Each row was made from one small tree. Brackets hold a mark, then the marks that hang from it, in alphabetical order. Every link used is in the known rows. Write each row's tree.
Known rows
{nuges {loranik zedal}}: [-0.43 -0.69 -0.95  2.41  1.90  0.54  0.45 -0.38 -3.53  0.85  1.06 -2.97
  4.59  0.59  1.34  0.38  0.00 -0.11]
{nuges loranik}: [-0.67  0.59 -2.73  0.80  2.65  1.16  1.85 -0.73 -3.83  1.74  0.19 -2.60
  4.93  1.23  0.54  1.32 -0.93  1.17]
{kune rasi}: [-0.57  1.38 -2.22  0.74  3.38 -1.11  0.90 -1.10 -3.40  0.09 -1.14 -1.69
  4.89  0.51  1.26  1.91 -0.42  0.89]
{zedal loranik}: [-1.22 -0.42 -2.43  1.43  3.31  0.31  1.42 -0.63 -4.01  0.71 -0.68 -2.61
  5.05  1.33  1.20  2.24  0.24 -0.58]
{geper {loranik nuges {zedal kune}}}: [ 2.16 -1.51  1.03  3.34  1.09 -0.58 -0.39  1.10 -1.98  0.17  0.94 -1.99
  4.31  0.46  1.50  0.22  1.34 -0.33]
{zege gukat}: [-2.39  0.07 -3.35  0.44  2.44  0.01  0.01 -0.25 -1.39  0.95 -1.31 -2.30
  3.08  2.12  0.77  2.86  0.59  3.01]
{geper {loranik nuges {zedal kune}} {zege {gukat korob}}}: [-3.44 -1.80 -0.15  0.20  1.72 -1.35 -3.04  1.44  2.17 -1.04  0.48 -2.12
  0.44  0.52  1.78  0.72  0.05  0.90]
{zedal kune}: [-0.39  0.79 -1.50  1.59  3.06 -0.51  1.28 -1.21 -2.20  0.07 -0.46 -1.83
  4.33  0.78  2.11  1.35 -0.16  1.53]
{zege {geper {loranik nuges}} {gukat korob}}: [-3.14 -2.81 -3.91  0.65  1.83 -1.40 -1.03  1.54  0.28  1.80 -0.69 -2.40
  2.22  2.04 -0.98  2.10  1.78  4.75]
{zege {geper {loranik {zedal {kune rasi}}}} {gukat korob}}: [-4.53 -0.53 -1.30  1.99  4.19 -4.67 -1.73  0.00  0.59 -1.43 -0.68 -3.25
  3.00 -0.13  1.18 -1.59  1.41  0.97]
{gukat korob {zege geper}}: [-4.62 -0.87 -3.97  0.27  2.19 -0.76 -0.43 -0.90  0.72  0.09 -0.49 -1.23
  3.78  0.53  0.73  1.78 -0.06  3.88]
{zege {geper {loranik nuges zedal}} {gukat korob}}: [-2.88 -3.91 -2.02  2.17  1.10 -2.06 -2.51  1.78  0.52  0.98  0.27 -2.95
  1.98  1.26 -0.09  1.22  2.75  3.45]
{loranik nuges zedal}: [ 1.52 -2.84  0.05  2.63  0.38 -0.16 -1.42  0.75 -2.21  0.69  0.93 -1.79
  3.83  0.52  1.46  2.19  1.83  1.46]
{loranik nuges {zedal {kune rasi}}}: [ 1.88 -1.38  1.73  2.45  2.67 -2.77 -2.06 -0.22 -2.01 -1.44  0.75 -2.01
  4.33 -1.00  2.13 -0.21  1.25 -0.18]
{gukat korob}: [-2.81 -0.98 -3.46  0.41  1.93  0.38  0.18 -0.68 -1.93  0.37 -1.19 -1.01
  3.10  0.89  2.01  2.21  0.02  2.81]
{gukat korob {zege {geper {loranik zedal}}}}: [-4.16 -1.17 -2.35  2.16  1.18 -0.95 -0.91  0.35  0.86 -0.16  0.24 -1.74
  4.02  0.29  0.82  0.33  0.71  1.37]

Which tree is each row?
[-2.61 -3.50 -0.82  2.47  1.94 -3.04 -2.55  1.38  1.38  0.00  0.41 -3.02
  1.97  0.73  0.65 -0.17  2.50  2.78]
{zege {geper {loranik nuges {zedal kune}}} {gukat korob}}
[-0.15 -0.38  0.28  2.72  2.85 -0.42  0.39 -0.91 -2.73 -0.14  1.44 -3.31
  4.71  0.01  2.16 -1.01 -0.07 -0.68]
{nuges {loranik {zedal kune}}}
[-3.91 -1.06 -3.22 -1.57  1.49  0.32 -1.44  1.51  1.07  0.81 -0.64 -1.60
  0.65  1.85  0.22  3.04 -0.65  2.91]
{geper {loranik nuges} {zege {gukat korob}}}
[-3.28 -0.82  0.21 -0.18  2.98 -3.02 -3.58  1.02  1.70 -2.08  0.10 -2.29
  0.99 -0.42  1.79 -0.41 -0.17 -0.07]
{geper {loranik nuges {zedal {kune rasi}}} {zege {gukat korob}}}
[ 1.17 -0.82  0.21  1.26  4.48 -2.48 -0.67 -0.45 -3.39 -1.09 -0.21 -2.67
  5.24 -0.28  1.29  0.19  0.52 -1.48]
{zedal {kune rasi} {loranik nuges}}
[-5.88  0.91 -4.11 -1.50  2.48  0.29 -0.19  0.51  0.79  0.44 -1.27 -1.82
  1.00  1.84  0.79  2.74 -1.37  2.09]
{geper loranik {zege {gukat korob}}}
[-3.76 -2.22 -1.33 -0.10  0.82 -0.43 -2.94  1.84  1.50 -0.09  0.30 -2.01
  0.42  1.10  1.05  2.21  0.35  1.47]
{geper {loranik nuges zedal} {zege {gukat korob}}}
[ 1.04 -1.89 -0.36  1.76  3.33 -0.72 -0.02 -0.08 -2.79  0.09  0.25 -2.54
  4.66  0.57  1.39  1.23  0.83 -0.48]
{zedal kune {loranik nuges}}
[-4.98 -2.03 -2.98  2.19  2.13 -1.97 -1.22  0.89  0.42  0.69 -0.50 -3.01
  2.35  1.41  0.54  0.93  1.97  2.57]
{zege {geper {loranik zedal}} {gukat korob}}
[-6.27  0.20 -4.05 -1.86  2.71 -0.21 -1.16 -0.37  1.03 -0.05 -1.23 -1.81
  0.44  1.41  1.57  3.29 -1.21  3.31]
{geper {zege {gukat korob}}}
[-0.93 -0.48 -1.58  3.69  1.91 -1.16  1.42  0.67 -2.40  1.42  0.49 -3.07
  4.96  1.05  0.22  1.56  1.39  0.74]
{zege {geper {loranik zedal}}}
[-3.84 -0.76 -1.05  2.46  2.12 -1.78 -0.89 -0.14  1.55 -1.04  0.61 -2.01
  4.04 -0.37  1.69 -1.13  0.54  0.73]
{gukat korob {zege {geper {loranik {zedal kune}}}}}
[-5.18 -0.82 -4.78  0.79  2.85 -1.33  0.37  0.52 -0.03  1.45 -1.44 -2.56
  2.58  2.13 -0.30  1.81  0.98  3.90]
{zege {geper loranik} {gukat korob}}
